Each row comes from the steps of one path. Every step used is in the known rows, and no mark comes twice. Write the path behind each row, first mark first.
Known rows:
A > W > R > E: [-13  -3  19  35  -3  -5   5 -10 -25  -1 -30 -24 -19  -1   0  32  -7 -45
  21  27  25 -41 -14   7 -26   8  25   3 -25  -8]
M > S > H: [-19  -1  32  -3   4 -10 -11 -14   6  -8  44 -19  -8   2   9   6  16 -18
  -5   5  18  -3  19  11  -1 -13  13  -4  26   9]
M > B: [  7  -2  27  -6   3 -11   1  -3  -1  -7  17  -9   1   2  -4  11  18 -11
  17 -26  12   9   5   5  -1 -14  -6  -2   0   7]
H > S > M > G: [ -5   7  20  -5  -4  -8  -5 -14  -4 -15  21 -12 -43 -22  -9  16  -6  -6
   6 -30  29   6   4   3  10 -11  12 -18   2  -3]
V > R: [ -1  -7  23  -7 -14   8  16 -24   3  11   0 -21  -5 -10  -2   7   0  -4
  24  -7  11   4  -8   0   3 -15   7   0   7 -20]
G > H > S > M > B: [  6  20  41 -25  -6 -12  -1  -8   5  -3   6  19 -43 -22 -16  15  23  -5
   9 -37   4  15   2  14  27 -15  -9  -4  12  33]
H > S: [-11   6  20  -6  -7   5  -7   4  -6 -20  -1  -1  -7 -16  -5   7  -3  -2
   4 -17  12  -4  13   4   4  -9   7   4  17   1]
R > B > M: [ -8 -13  30   2   2 -16  16  -6  -1 -11  22 -29 -11  19   7  18  -8 -13
  20 -10   7  17   9  -1   4  17   2  -1   7  16]
G > M: [ -5  -5  12   2   2  -1   8   4 -10   3 -12 -12 -14 -10   9  12 -11  -7
  12  -5  20  -8   5   7  -9  12   6  17 -12  11]
E > R > B > M > G > H: [ -5   4  19   1  10 -20  -8 -16  -9  -1  10 -50 -36 -15   6  32  -9 -19
   5   9  29 -13  26  19  18  -5  -1 -26 -12  25]
W > R > B > M > S > H: [-19 -22  46  11   1 -28  -2 -29  27 -10  42 -59 -26  26   3  21   7 -33
   8  21  16  -8   9 -12  -2   4  29  -4  16  23]
M > G: [ -6  -2   6  13   5  -7  -3  -5 -23  -9  20 -20 -14  -5   3  11  -4 -13
   8  -5  35 -12  12   8  -3 -18   5 -20 -11 -12]
B > M > G > H > S: [ -9   7  23  -5 -19 -20  -9   3 -24 -23  16 -18 -36 -23 -17   9  -9 -13
 -11   2  39 -14  14  17  14 -17   1 -10 -17  23]
A > W > R > V > M: [  4  -4  22  20 -15 -10  42 -40  -8  -1  -3 -41 -54   7  -4  12   6 -26
  22  13  29   0 -20  18  -1  -2  32  13 -20  14]
A > W > R: [-15   4  15  23   5  -2  19 -23 -17 -10  -5 -16 -19   0   3  25  11 -40
  15  11  28 -32 -17   7 -13  -3  27   3 -21  -9]
G > M > S: [ -6 -20  23  -1   8  -9   0  -1   3  -4  20 -28 -12   4   0  18 -13 -12
  15  -3  41 -24  12  15 -16  16  12  11   2   9]
E > R > V > A: [  8  10  11  -8  10  12  12  -5   2 -10  -3 -36 -21 -35  17   5   2   4
   0  18   1   2  34  32  13 -21  13  -6  10  30]
E > R: [ -6  -7  17 -10  16  14  -2 -17   0   2  -5 -20  -6 -28  14  25   1 -10
  11   0   9 -21  24  14   2 -20  10  -6  -3   4]
H > S > M: [ -8   3  31 -14  -3   4   5 -14   6  -8   8   4 -32 -21  -3  16  -1  -5
  12 -34   2  13   4   4  13  -3  11   0  15   8]
S > M > V > A: [ 17  -5  26  17  -1 -17  10 -10 -19   4  29  -3 -25 -20   8  11  10 -12
   4 -12   6  21   1  17   4 -16   1  -8 -15  35]
S > M: [ -5  -6  29  -8   7   5  19 -21  -1   7  14   2 -31 -10  14  22   8 -10
  22 -23  -2   8   2   4   8  -4   7  -4   2   7]
G > H > S > M > V > A: [ 14  23  30   7 -12 -17  -7   3 -27  -2   6  17 -43 -42  -7   8   7  -8
 -13  -8   8  16   5  27  19 -20  -6  -7  -5  50]
W > A: [  7  20  24  23  18   7  14   3 -21 -16  -3  -4 -15 -12  -1   6  12 -10
   4   1   2 -36  18   4   1 -17   0  -6 -12   7]
E > R > V > M > B: [ 23 -12  34 -22  -4  -7  16 -31  25   8   8 -48 -37 -13 -10  10  13   3
  22 -19  15  29  12  26  16 -25   2   4  -1  37]
G > H: [ -7  12  21   2   2   4   0  -1 -29   5  -6  12 -18 -15  12  12   8 -12
   5   7   6 -15  15  20  13 -14  -7  -4  -1  14]
S > M > V > A > W: [  4  18  19  27   1 -27  23 -15 -31  -6  30  -4 -30 -14   2  18  19 -31
   0 -13  25  22 -16  30  -1   0   9  -2 -23  30]
G > M > B: [  6  -3  21  -4   5 -16   3   6   5  -4   0 -16 -10  -4  -5   9   6  -8
  15 -23  24   5   0   8 -11   7  -5  17 -17  18]
S > M > B: [  9  -5  39 -18   5 -10  16 -23  12   4  27   0 -28  -2  -2  19  24  -9
  26 -41   3  25  -4   3   8  -9  -2  -6   2  15]
W > R > B > M > S: [ -4 -37  43  11  10 -21  12 -26  22 -11  39 -57 -22  35  -1  34  -9 -27
  27  11  30 -25   7 -10 -12  11  22  -9   6  14]
W > R > U: [ -5 -17  23  20   5  14  14 -22  -4   8 -10  -6 -11   5  22  16   5 -22
  15   9  10  -4  -8 -22   6  -3  25   4  10 -14]
A > W: [-19  17  13  13   5  -6  17  -9 -27 -15   9   0  -7  -1   7  18  11 -28
   9  -8  25  -4  -5  20  -4   6  11   5  -6  -5]
B > M: [ -7 -21  31  -7  -6  -7  18  -7  -6 -10  19 -20 -11  -3   4  12  -4 -14
  14  -5   9   0  11   6   0  -7   6   5 -15  17]
M > S: [ -9 -18  28  -4  11  -4   2  -9   0 -10  39 -17  -1   9   2  17   1 -12
  15  -5  30 -21  19  13  -9  -6   9  -7  16   0]
G > H > S > M: [ -7  20  33 -18  -7   4   0 -10 -10  -1  -6  22 -48 -30   0  17   5  -6
   6 -18  -1   4   7  16  27  -8   1  -2  14  25]
W > R > B: [ -3  -8  18  25  13  -4   4 -18  -1  -1  -8 -28 -15  18  13  26  -2 -18
  26   6   8 -13  -1 -15  -5   4  16  -9   9  -4]
G > H > S: [-10  23  21  -7  -8   6 -12   7 -22 -11 -13  17 -20 -25  -2   8   2  -6
  -3  -1   9 -10  16  19  18 -12  -2   1  12  17]
B > M > V: [  2 -24  31  10  -8 -23   9  -6 -13  -5  36 -25  -5   6 -11  16  -3 -22
   6  -8  16  14   3  -4 -13  -9   4   1 -26  28]

Write each row's path:
[ -3  11  20   2   3  -9   2 -22 -24  10  19   1 -55 -18   9  21   6 -14
   9  -7  24  -6   7  16  19 -15  -2 -26 -12  12]
S > M > G > H
[ 20 -19  37 -10 -14 -15  14 -17   0   3  14 -18 -22   1  -7   6  13 -10
  26 -31  24  18  -2  25   7 -24  -9   9 -17  20]
V > M > B
[ 11 -11  27  -3 -15  -1  29 -19  -5   5  10 -28 -39   2   4   0  -4   3
  20  -6  10  30   5  20  12  -9   6   9   6  23]
R > V > M
[ -7 -19  20   6  -7 -18   9  -9 -13 -17  35 -40 -20  -3  -3  14  -9 -19
   7  -3  36 -10  11   5  -4 -14   7 -13 -29   8]
B > M > G
[ -1  11  19  39  -2 -47  19   2 -31 -22  39 -34  -8  13  -2  17   6 -34
  -4  -1  30  30  -8  27  -5  22   3   2 -18  38]
R > B > M > V > A > W
[  5  18  34   1 -10 -14  -8  -9 -18   7  11  18 -41 -24 -15  21   7 -12
  -3 -20   9  19  -3   5  14  -8  -2  -6   5  35]
G > H > S > M > V
[ -5  11  11  31   1  -4  21 -12 -27 -19 -11 -19 -20 -20  14  13  14 -35
   2  25  29 -35  -8  26  -6 -14  24   1 -27  10]
V > A > W > R
[ -5  29   6   4  10   1  22 -11 -10 -22   1 -35 -23 -33  12   9  12 -16
  -5  16  17   1  19  47   9  -5  19   1   3  28]
E > R > V > A > W
[-18  -4  25  27   3 -23  27 -26  -3 -16   8 -45 -24  25   2  32   1 -42
  21   6  23 -10 -16  -4  -9  24  26   4 -18   8]
A > W > R > B > M
[-11  22   8  18   2  -9  19   1 -34 -24   7  -5 -10 -17  16   4  16 -24
  -2   5  28  -8   2  43   0  -2   7   2 -13  13]
V > A > W
[ -4 -14  34  -5 -16 -14  25 -28  17   3  16 -48 -12  14  -6  12 -11  -9
  29 -11   9  27 -10  -6   7  12   4   3  10  -3]
V > R > B > M
[-22 -17  45 -13  -6 -20   0 -16  14 -14  57 -34 -15   5   1   7  11 -24
  -4   6  17  -1  18  10   1 -10  14   3   9  28]
B > M > S > H
[ -6  31   6  15  -1  -8  31   2 -26 -25  14 -19 -21  -9   9  -4  13 -12
  -5  12  18  15   4  39   5   5  14   4   6  20]
R > V > A > W
[  8  18  18  -2 -30 -14   1  -9 -23  -8   5 -28 -65 -18 -18  -4  -8   5
  -3   1  40  19  10  32  26 -22   1  -6   2  29]
R > V > M > G > H > S
[  3  -1   9  34 -14 -21  31 -40 -18  -6  12 -60 -63   6 -10  13   0 -28
  16  14  57  -6 -19  18  -4 -11  31  -4 -33   0]
A > W > R > V > M > G
[ -3  14   9  11  -1  -8  -8  -3 -39  -1   9  -4 -27 -16   5  12   2 -14
   0  10  34 -22  15  21  11 -22  -5 -22 -13   3]
M > G > H
[ -1 -23  28  24  -4   4  -6  -6 -12  10 -35 -25 -17  -8   7  26 -17 -30
  26  28   7 -42   2  -6 -24 -10  17  -2 -16  -4]
W > R > E
[ 16 -22  28  41  -2 -33  10  -8  -8 -11  18 -50 -18   9  -1  18  -7 -25
   6  19  16   6  -2  -4 -11  -5  11  -6 -26  41]
W > R > B > M > V > A
[  1  17   8  38  -1 -27   8   3 -44 -17  23  -7   1  -9  -1   8  15 -30
  -9   3  35   8  -6  33 -11  -6   6   2 -23  22]
M > V > A > W
[  0   2  26   8 -19 -26  10 -26  -7   8  20 -48 -37   5 -11  14 -11 -14
  16   7  33  11  -5   5  19  -1  -5 -21  -7   1]
V > R > B > M > G > H
[ -5 -17  41  -5 -15 -15  -2 -28   3   3  41 -30 -29   2   9   3  10 -19
   4   0  29   7  10  29   9 -22  10   8  12  21]
V > M > S > H
[ -9   0  21  31   1 -27  30 -14 -12 -27   5 -45 -27   7  12  20   5 -38
  11  21  26 -12  -9  19  -1  12  22   3 -23  26]
V > A > W > R > B > M
[ 11 -24  36  -9  -9  -8  24 -24   7   0  40 -39 -37  17  -6   8  -5   1
  24  -4  34  12  14  29   6  -4  12   3  22  21]
R > V > M > S
[  4   6   4  51  -3 -29  11   0 -30  -6 -11 -32 -23 -15  -3  15   1 -40
  -5  22  49 -24 -24  17 -28   6  22  17 -53  28]
G > M > V > A > W > R
[  8   6  22  40   3 -24  23 -26 -22  -2  15 -18 -40 -16   1  26  17 -42
   5   5  26  -6 -25  16 -10  -9  23  -4 -39  26]
S > M > V > A > W > R
[ -5  -3  22   4 -10 -19   5  -6 -31  -6  23 -23 -34 -13  -1  14  -3 -20
  -2  11  32 -17  14  19  11 -18  -3 -16 -34  23]
B > M > G > H
[  6   5  20   1 -26 -13 -12  -8 -32  -6  -4 -13 -50 -26 -12   5  -8  -8
  -3  -6  49  -7   8  36  22 -28  -6  -6 -17  17]
V > M > G > H > S
[ -3  -5  39  -6 -17 -16  11 -27  14   2  44 -42 -44  10   1  -5   9  -7
   3   7  19  28  13  24  13 -11  17   7  31  31]
R > V > M > S > H
[ -3  -7  26   1 -13  13  24 -29   6  17   1  -8   0   0  13   6   1  -7
  20 -10  10  30 -16 -13  17   3  13   9  28 -27]
V > R > U
[  6  -9  30  11   3 -13  10 -23 -10  16  33  -2 -25  -3  -4  26   8 -16
  14 -25   7  24  -6  -6  -1  -5   5  -7  -7  16]
S > M > V
[ -6  23  11   6 -10  -7 -22   6 -31 -15   0  -2 -30 -26  -8   7  -4  -8
 -10   0  37 -18  16  18  12 -23  -2 -17   0   5]
M > G > H > S
[ -1   4  16 -15  15  14   9 -16   9   0   2 -32 -18 -20   9  15   0   3
  11   5   0   6  27  11   8 -12  17  -5  18  15]
E > R > V
[ -6   2  17  -1  24   5  -7 -18   7   1  -5 -31  -6  -6  17  31  -3  -9
  19  -8   5   1  22   7   7   6   5  -9  23   4]
E > R > B
[ -9  13  22   4 -11 -29 -11   2 -18 -24  16 -28 -38  -2 -11  14 -14 -12
  -4  -4  34   6  13  11  20   4  -5 -15   7  23]
R > B > M > G > H > S
[ 15  -2  30  13 -14 -24  39 -38   7  -3   7 -47 -49  14 -19  11  22 -25
  26  -4  34  17 -25  17  -1  -9  21  13 -22  21]
A > W > R > V > M > B
[ -3  -5  18   4   7  -9   8 -24 -10   2  30 -18 -41  -8   6  21   0 -15
  17 -20  25   3   3   3   6 -13   9 -23 -12  -4]
S > M > G
[ 11 -31  42  14 -35 -25   5 -14  -5  22   9 -49  -6  -4 -29  15 -25 -26
  22   7  16  14 -18  -6 -22  -1   4   4 -26   7]
B > M > V > R > E
[-12  14  11  22   4  -4  31 -23  -9 -11   0 -31 -32   9  -2  17  13 -25
  12  19  19  -9 -11   0  -6   5  35   2  -4   0]
A > W > R > V
[-18  -1  25   0   1 -16 -11  -6  10  -3  28 -31 -17  -6   7   7   3 -17
  -6   6  29  -7  13  11  -8   7  16  16  12  21]
G > M > S > H
[ -2 -12  21   8 -17 -27  16 -28   9  -4  33 -67 -23  13 -12  15 -18 -10
  21  -9  35  19  -9  -7   4   4   5 -17  -4 -15]
V > R > B > M > G
[ 14   6  15  -5  -7  -5   6 -31 -14  14   0 -46 -66 -31  -1  13  -4  -4
   6  15  36  -1  22  40  26 -30   3 -15 -14  30]
E > R > V > M > G > H
[  5  -8  13  22   0 -21  -3   5 -18   7   6 -18  -7  -7  -8  15 -10 -14
   4  -8  28   5  -5  -2 -22   9   3  14 -24  20]
G > M > V
[  9 -20  15  12 -15 -14   8 -21 -23   2  19 -35 -35  -6   1   8  -9 -12
  15  -9  47  -2   4  25   3 -27   3  -9 -26   2]
V > M > G
[ 15 -15  22  25 -26 -20  -7  -2  -9  35 -23 -43  -8 -11 -24  14 -32 -18
  20   6  27   6 -24  -6 -31  15   2  17 -23   2]
G > M > V > R > E
[  4 -10  23  41 -11 -35  23 -15 -28 -16  21 -41 -19  -9  -8  17   7 -46
  -4  24  36 -17 -17  17 -21 -13  25   5 -55  35]
B > M > V > A > W > R
[ -8  -8  25  45   2 -41  18 -24 -14  -9  25 -47 -18  32 -16  36   2 -47
  12   5  31   7 -26 -13 -20  22  23   1 -28  17]
A > W > R > B > M > V
[ 26  -9  35  -9 -16 -18  25 -17   9   1  22 -33 -36   9 -11  -2  12   2
  23 -24  15  44   1  21  11 -16  -2   9   3  29]
R > V > M > B
[-22  -8  42  -2   1 -29  -3 -16  19 -14  56 -45 -16  27   6  13   6 -22
   3   1  15  19  17   2   4  12  11  -2  34  26]
R > B > M > S > H
[ 10  -8  17  16 -18 -17   7 -14   0  22  -2 -33  -7  -9 -19  10 -14 -10
  14  -8  31  18 -25  -9 -18   3   6  16 -20   0]
G > M > V > R
[ -9 -25  39 -16  20 -14  -1 -26  27 -12  41 -60 -11  12   1  37 -11 -17
  20  -4  28 -13  29  12   0  13  13 -10  22  22]
E > R > B > M > S
[ 10  -4  19   9 -18 -12   1 -18 -39  11   5 -18 -49 -16   4   9   0 -15
   8   5  44 -12   8  37  17 -29  -9 -13 -27  16]
V > M > G > H
